Known rows, with every step that occurs
gosi -> gokad -> buras -> gade -> gezu: 6.7  27.3  55.3  3.8  26.1  -14.2  17.0  26.6  21.9  9.0  26.5  10.2  6.6  5.6  14.7  5.7  4.9  1.6  24.2  2.2
gezu -> pifomut -> gosi -> gokad -> buras -> gade: 9.4  32.8  50.4  -2.9  39.3  -11.4  15.2  19.9  24.4  9.7  25.1  2.7  -12.5  0.8  17.4  -12.6  -21.2  -26.1  -22.1  -23.2
gade -> gezu -> pifomut -> redu -> nilo: 10.1  11.0  34.9  2.5  1.3  -11.0  6.5  -17.4  -2.5  -4.8  -2.1  0.3  6.4  -20.6  22.3  5.1  18.6  20.9  47.6  0.1
gezu -> pifomut: 11.5  5.1  35.6  -1.2  11.7  -9.4  13.5  -7.3  6.5  3.3  18.1  0.7  -0.1  -14.9  19.2  -3.2  0.1  -16.0  9.4  -1.4
gokad -> buras -> gade -> gezu -> pifomut: 14.3  24.5  74.3  3.7  26.8  -20.9  23.2  8.6  18.9  10.2  35.2  9.1  7.6  -9.8  26.9  2.3  6.0  -15.0  31.7  3.1
redu -> nilo: -4.8  4.1  -3.2  -2.7  -3.2  -2.0  -9.3  -9.1  -2.3  -3.3  -8.9  -1.2  1.6  -2.6  11.4  -1.9  8.5  23.1  26.9  -9.5
buras -> pifomut -> gezu -> gade: 25.0  17.0  64.1  4.1  29.9  10.4  -7.8  7.3  1.0  7.2  15.9  16.8  21.2  -2.4  15.5  5.7  10.5  -18.2  18.5  1.2
gokad -> buras: -5.5  9.0  -9.9  -2.9  23.8  -0.7  0.7  6.1  5.5  8.9  19.4  -3.7  -7.3  -1.1  -4.6  -15.3  -8.8  -14.9  -22.7  -25.6
gade -> gezu -> pifomut -> gosi -> gokad: 18.9  2.9  28.9  -5.1  14.3  4.1  13.5  15.5  22.1  0.1  12.6  5.1  -18.0  -20.8  23.5  -13.0  -30.2  -9.5  -15.2  -16.9
pifomut -> gezu -> gade: 26.3  13.2  52.5  2.4  21.7  12.4  -14.6  10.8  -4.5  6.4  14.7  13.0  16.5  -1.3  13.2  8.9  12.2  -14.2  10.2  3.0
gosi -> gokad -> buras -> gade: 3.5  32.0  37.5  -3.8  36.6  -11.8  13.0  20.7  19.9  9.3  21.8  -0.8  -8.9  10.8  10.5  -8.6  -10.0  -16.7  -19.7  -18.8
gade -> gezu -> pifomut -> redu: 20.6  9.7  55.3  7.5  7.0  -12.3  23.3  -12.0  -0.6  -2.3  10.6  1.7  6.7  -25.7  15.7  9.9  13.4  -2.0  29.0  15.1
nilo -> redu: -11.4  1.0  -15.5  13.7  -12.6  3.7  -9.9  -1.2  5.9  -1.5  -7.0  2.8  -11.5  1.2  8.2  6.0  12.7  3.0  5.7  -12.0
pifomut -> gosi -> gokad: 12.0  -1.4  2.6  -7.1  8.2  11.5  3.9  14.8  16.4  -2.5  0.3  0.6  -21.8  -13.2  11.4  -15.1  -35.0  -6.6  -32.9  -21.1
buras -> gokad -> gezu: 2.9  14.5  3.4  -5.8  0.7  -10.6  4.6  4.4  14.0  -4.4  -10.9  5.3  -25.1  -0.7  8.1  -10.0  -11.4  -6.6  -27.3  -12.2
gade -> gezu: 4.2  5.1  29.6  6.0  0.3  -6.3  8.1  12.4  7.8  3.1  11.1  10.6  13.0  -2.0  8.0  11.2  12.2  13.1  37.9  15.1
gade -> gezu -> pifomut -> gosi: 15.5  2.3  40.8  5.2  4.5  -1.0  8.3  6.1  15.3  1.8  8.4  13.8  -3.6  -24.7  19.0  -5.1  -24.1  -16.3  7.6  -2.7
gosi -> gokad -> buras -> nilo: -4.4  16.4  -7.0  1.6  36.8  -12.7  16.6  2.4  7.6  10.4  33.1  -17.3  -18.4  0.9  8.2  -9.7  -6.6  -23.1  -31.6  -15.7
gade -> gezu -> pifomut: 14.3  9.3  55.4  3.5  11.5  -14.3  18.9  1.4  11.8  5.7  26.1  8.1  8.4  -16.5  24.7  4.4  8.9  -6.5  36.1  9.3
gezu -> gade: 14.4  8.7  33.7  3.0  15.6  1.6  -7.8  7.1  1.0  7.6  22.5  8.0  12.6  1.6  4.5  8.6  13.6  -10.3  11.9  6.5
gosi -> gokad -> gezu -> pifomut -> redu: 23.5  8.5  42.0  -1.9  16.3  -11.1  20.4  -11.9  4.0  -5.3  5.0  -5.5  -11.0  -26.6  16.9  -6.8  0.8  -10.3  -6.5  -3.1

Rows
20.1  11.4  45.2  -4.4  19.5  0.0  16.5  19.4  25.8  1.4  14.5  6.0  -16.6  -16.3  26.6  -10.2  -29.5  -12.4  -12.2  -14.8 => buras -> gade -> gezu -> pifomut -> gosi -> gokad
3.9  27.1  55.6  6.9  22.3  -15.9  14.5  22.7  18.1  9.9  24.3  12.3  11.6  6.7  11.0  8.6  9.6  0.1  31.6  6.6 => gokad -> buras -> gade -> gezu
14.6  14.0  53.1  5.2  17.2  -5.2  11.4  12.1  20.4  6.1  16.2  14.5  -4.9  -20.8  19.6  -7.9  -26.0  -24.8  3.0  -9.9 => gokad -> buras -> gade -> gezu -> pifomut -> gosi
-7.7  15.1  0.8  17.6  16.0  -8.0  7.8  3.9  18.5  7.0  23.6  -2.7  -24.4  -8.3  24.2  -0.7  1.8  -18.4  -4.8  -21.7 => gade -> gezu -> pifomut -> gosi -> gokad -> buras -> nilo -> redu
22.9  12.4  45.7  -3.5  32.0  1.0  -1.3  14.7  19.4  4.8  20.1  11.2  -5.2  -7.0  13.4  -12.1  -6.8  -20.3  -12.8  -13.4 => buras -> pifomut -> gosi -> gokad -> gezu -> gade
18.0  10.7  35.9  -1.2  23.6  -3.2  -7.3  9.6  7.2  5.6  19.8  8.1  2.5  1.4  6.7  -2.7  10.7  -14.7  -2.8  -1.3 => gokad -> gezu -> gade
14.1  15.7  38.1  -4.9  11.9  -17.2  16.2  -4.4  16.3  0.2  10.7  5.0  -17.3  -14.8  25.1  -10.2  -8.2  -20.2  -10.5  -10.3 => buras -> gokad -> gezu -> pifomut
1.1  5.1  14.0  3.7  18.7  5.5  5.6  3.4  17.3  3.2  1.0  12.8  -7.1  -16.8  3.0  -20.6  -36.1  -24.3  -14.5  -24.4 => gokad -> buras -> pifomut -> gosi
2.4  8.2  -9.0  -8.1  29.2  7.0  3.2  16.5  16.8  7.2  20.0  -2.8  -23.0  -10.4  4.2  -26.6  -31.0  -19.0  -45.2  -39.9 => pifomut -> gosi -> gokad -> buras
15.6  16.8  38.7  -2.7  35.7  13.6  3.0  7.4  6.9  3.5  3.1  9.8  3.5  -9.2  17.5  -15.3  -14.4  -17.5  -8.9  -25.2 => gosi -> gokad -> buras -> pifomut -> gezu
-8.4  15.7  -8.4  6.2  31.1  -15.1  13.3  -2.3  2.1  10.8  29.9  -14.2  -11.7  3.1  2.9  -5.2  0.2  -24.3  -21.1  -8.3 => gokad -> buras -> nilo
16.1  1.3  28.7  -1.0  10.2  -0.7  4.6  2.7  16.1  -1.2  0.3  9.1  -16.9  -24.6  16.6  -18.5  -31.2  -25.8  -21.5  -17.1 => gokad -> gezu -> pifomut -> gosi
6.6  9.7  3.9  -8.1  32.5  3.9  7.8  14.0  19.1  8.4  25.5  -2.4  -23.0  -15.7  10.4  -27.6  -33.1  -24.1  -42.2  -40.9 => gezu -> pifomut -> gosi -> gokad -> buras
13.5  1.5  4.2  -11.1  17.5  1.8  2.2  14.5  21.3  -4.5  -4.4  0.8  -29.2  -10.2  11.1  -27.1  -27.7  -10.8  -43.8  -25.7 => pifomut -> gosi -> gokad -> gezu
10.7  1.7  13.7  -5.2  16.4  8.9  10.9  11.2  21.7  -1.9  0.4  4.7  -18.0  -15.1  13.9  -18.2  -36.6  -10.1  -24.1  -22.8 => buras -> pifomut -> gosi -> gokad
16.8  25.1  74.3  0.5  30.7  -19.0  25.8  12.5  22.8  9.8  37.5  7.5  3.0  -11.5  30.8  0.0  1.1  -15.1  23.9  -1.7 => gosi -> gokad -> buras -> gade -> gezu -> pifomut
6.5  22.7  60.0  8.0  11.3  -16.2  13.9  19.7  15.2  5.2  15.1  13.7  15.2  7.4  13.6  16.3  13.0  7.6  42.8  19.2 => buras -> gade -> gezu
7.8  11.7  13.7  -6.1  33.1  1.4  10.5  17.9  21.7  9.0  29.0  0.7  -18.3  -15.9  13.0  -23.7  -28.4  -19.5  -28.7  -35.4 => gade -> gezu -> pifomut -> gosi -> gokad -> buras
